Known rows, with every step that occurs:
depamim-gere-zize-lefem: [ 19   4   6 -16  12 -15  -4 -23  -6  -5  -4  -1  -9  -2 -11  -5  10  -7
 -23  -5 -15  -6   1]
tefip-zize-lefem: [ -4  -3  -3  -4  -7  13   5   6   9  14  -8   3  25   4   2   6  -2  -5
  -6   4 -20  14  40]
zadut-gere-zize: [ -4  -6  -9  -6  -4 -11  10   2  -5   3  -7  15   8  14   3  -2  17   1
   6  -4  -8 -15 -15]
teli-ruzit-depamim-gere-zize-lefem: [  4   3  -5 -10  -4  -7  18 -17  -7   4  27 -11   3 -26  -2 -22  12  16
 -10   6 -10 -16  11]
depamim-ruzit-teli-lefem-zize-gere-zadut: [  7  -3  19   3  -3  -6 -53 -13   4  -2  28 -18  15  24  11  -9 -11 -22
 -25   6  -2 -14  32]
lefem-zize: [ -5   1   4   8   5  15 -14  -9   0 -14  14  -1   2   1   0   9 -13 -11
   4  -6   5 -25  30]
zadut-gere-depamim-ruzit-teli: [ -5  -2   7 -11  -7   3   5  -7   0  12   8 -10  13  20   9  18  17  -5
 -11   7  -2 -32   3]
teli-gere-depamim-ruzit: [  1   5   5 -11  14  -1  31  -1  11 -16   8 -19  10  -3   0  23 -14   6
  18  -1   3 -12 -12]
tefip-zize: [  1   3  -6  -1  -6  14  -4  10  10  14   0  -2  23  13   5   6 -14  -1
   4  -1   1  16  13]
lefem-zize-gere: [ -1  14  15  -6  -4  19 -18  -6  -5 -16  10  -9   8   8 -12  -1 -14  -9
  -9  -8   4 -12  28]
ruzit-teli-lefem-zize-gere: [-12   0  15  10 -12  -6 -45  -4   3 -13  32 -10  14   8   6 -13   4 -20
 -14   8  -9   2  30]
teli-ruzit-depamim-gere-zize: [  7   8  -7  -8  -3  -6  14 -14  -6   4  34 -13   1 -21   0 -22   4  19
  -5   3   3 -14  -6]
ruzit-teli-lefem: [-11  -9   5  14 -10 -18 -34   0   6  -2  25  -3   9   2  12 -12  14 -14
  -7  12 -11  10  11]
gere-depamim: [  4   3   4 -10   3  13  13  -8  -2  -2   0 -14   1   5  -8  14  10   4
   3  -4  -3  -4  -8]
zize-gere-teli-ruzit-depamim: [ 17  12  15 -14 -19   3   6  -4  -6   9  15 -11  20   6 -12 -35   2   9
   8  -3  -1  -4  15]
ruzit-depamim-gere-teli-lefem: [ 11   8   9  -2  -5 -14  -8  -3  13  13  44 -18 -16   5   9 -14  -4   2
   0 -10  11 -10   3]
lefem-zize-gere-depamim-ruzit: [  6  14  22 -16   0  28 -11 -18  -4 -13  11 -22  11  17 -14  13 -13  -9
 -16  -6   2 -23  24]
depamim-ruzit-teli: [ 14   0  11  -3   1 -11 -30 -12   2   2  13  -8  16  12  13   6  -3 -11
 -23  17  -3 -19  11]
zize-gere-teli: [ 22  13  22 -16 -11   1  -6  -3  -5   5  -4  -5  15  21 -15 -23   0  -3
   5  -7  -3   4  11]
ruzit-depamim: [  2   6  -8  -3  -5  -5   2  12   8   0  26 -11  -6  -8  10   0  -1  14
   3  -2   5  -5  -8]
zadut-gere: [-18  -4  -4  -1 -11  -2  13   7   0  11   0   7   2   8   7   3  11  -1
   1  -1   3 -16   3]
tefip-zize-gere-depamim: [  7  16   6 -22 -12  25   3   9   3  10  -2 -18  29  23 -12   5  -8   2
  -5  -5  -2  26   6]

Rows:
[ 19  12  -4 -14   6 -16  -6  -3   4  -3  30 -15 -14  -3   3  -4  -1  12
  -8  -8   7  -8 -24] => ruzit-depamim-gere-zize
[ 15  -1   3   4 -10  -4  13 -10  -2  15  25  -2  15  -5   4 -29   3  10
  29   0  -1 -26  22] => gere-teli-ruzit-depamim
[  9  15  -1 -11   1  -8  -4   1   7   4  36 -20 -17  -9   6   0  -7  10
 -13  -5  14  -6 -10] => ruzit-depamim-gere
[  4  -5  -7  -6  13 -23  26   5   5 -30  -9   6  14 -16  -3   0   2   7
  24  -3 -23   0  -5] => teli-gere-zize-lefem
[ 19  -1   6  -5  11 -25 -17  -8   5 -17  13  -6  23   5  12   5  -7  -4
  -1  14  -7 -17  -7] => depamim-ruzit-teli-gere-zize
[  6   3   0  -1   6 -15  -2   5   6 -23  19 -13  20 -12   5   5   5   1
  20   5  -7   2  -6] => ruzit-teli-gere-depamim
[  8   9  12   2  -2  -7 -15  -8  13   5  52 -19 -13   5   9  -9 -10  -5
   3 -13  13 -23  20] => ruzit-depamim-gere-teli-lefem-zize
[ -8 -11  -6  -9  -6 -12  15  -3  -4   2 -16  17   9   8   1  -2  28  -2
  -2   0 -24 -19   7] => zadut-gere-zize-lefem
[-14  -1  -1  -9  -8   9  24   1   0  10   0  -5   3  13   1  13  19   1
   2  -3   0 -18  -3] => zadut-gere-depamim
[  4  16   4 -15 -14  18  -6  13   4  12  -2 -10  29  19  -7  -3 -15   1
  -8  -3   0  27  12] => tefip-zize-gere
[ -9   1  17   5 -11   0 -38  -8   2 -14  31 -16  13   9   2  -6   9 -19
 -12   6 -10   1  25] => ruzit-teli-lefem-zize-gere-depamim
[ 15  14   5 -13 -21  16   3   8   4  22  16 -12  38  15  -3 -22 -14   9
  12  -3   0  12  25] => tefip-zize-gere-teli-ruzit-depamim
[ 19  -3   3   1  11 -20 -27  -3   7  -9  16 -12  18   5  16   0 -17  -7
   1   8   2 -15   9] => depamim-ruzit-teli-gere-zadut
[ 17   8   5 -14  -4   2 -23   5  -9   0  -7 -12   4  14 -11 -25  -6  -1
  -8 -14   3  18   6] => zize-gere-zadut
[ 11  -5  -5  -2   8 -32  -9   3   1 -29   5   4  25 -15   6  -7  11  -1
  15   9 -26   1   3] => ruzit-teli-gere-zize-lefem
[ 13  -4  -9   9  11 -27 -28  13   4 -19  16  -6  17 -12  13 -13  -6  -3
  24  -1  -2   7   6] => ruzit-teli-gere-zadut
[ 22  13   6  -9  -1 -12  -5  -5   8  11  36 -16 -12   0   5  -9  -5   5
   3 -10  13 -16   1] => ruzit-depamim-gere-teli
[ 14  -6   8   6  -7   0  13 -16  -7  16   6   5  19   1  -3 -29   4   1
  27   1  -4 -22  26] => gere-teli-ruzit
[  5  11  25 -22 -12   6 -15 -11   0  -1  13 -28  14  24  -9  -1   7  -7
 -29   6  -7   7   0] => zize-gere-depamim-ruzit-teli-lefem
[ 16  -5   7  -7   9 -25 -12 -11   4 -17   7  -4  25   1   9   5   0  -6
  -8  17 -21 -20  10] => depamim-ruzit-teli-gere-zize-lefem
[ 12  16  24 -29  -6  16   3 -10  -4   1  -2 -26  11  21 -17   6  -1   2
 -25   0  -2   0  -7] => zize-gere-depamim-ruzit
[  0  -9  18  18  -5  -1 -15 -14   8   4  21   2   6  21   3 -14  -4 -21
  25 -11  -3 -22  40] => gere-teli-lefem-zize
[-19   2  25  -1  -9  16 -15 -14   6  -6  27 -22   3  23  -4   4  -8 -17
 -20  -3  -1 -11  25] => teli-lefem-zize-gere-depamim-ruzit
[ -1   1  24   0  -8  -4 -42 -15   5  -4  29 -16  17  22   9  -1  -8 -20
 -31  14  -4 -17  28] => depamim-ruzit-teli-lefem-zize-gere
[ 21   7  15  -3   2  -5   3 -27  -8  18  17  -7   1  -2  -7 -24  -3  -7
   1  -5   9 -20  18] => depamim-gere-teli-ruzit
[ 19   9  -6  -7   8 -10 -19   2   5   7  34 -22 -21  -5   9 -10 -10   8
  -7 -15  18  -4  -4] => ruzit-depamim-gere-zadut
[ 10  14  23 -13  -2  21 -27 -19  -5 -17  17 -22  17  17  -9  10  -8 -13
 -18   0  -1 -24  29] => lefem-zize-gere-depamim-ruzit-teli
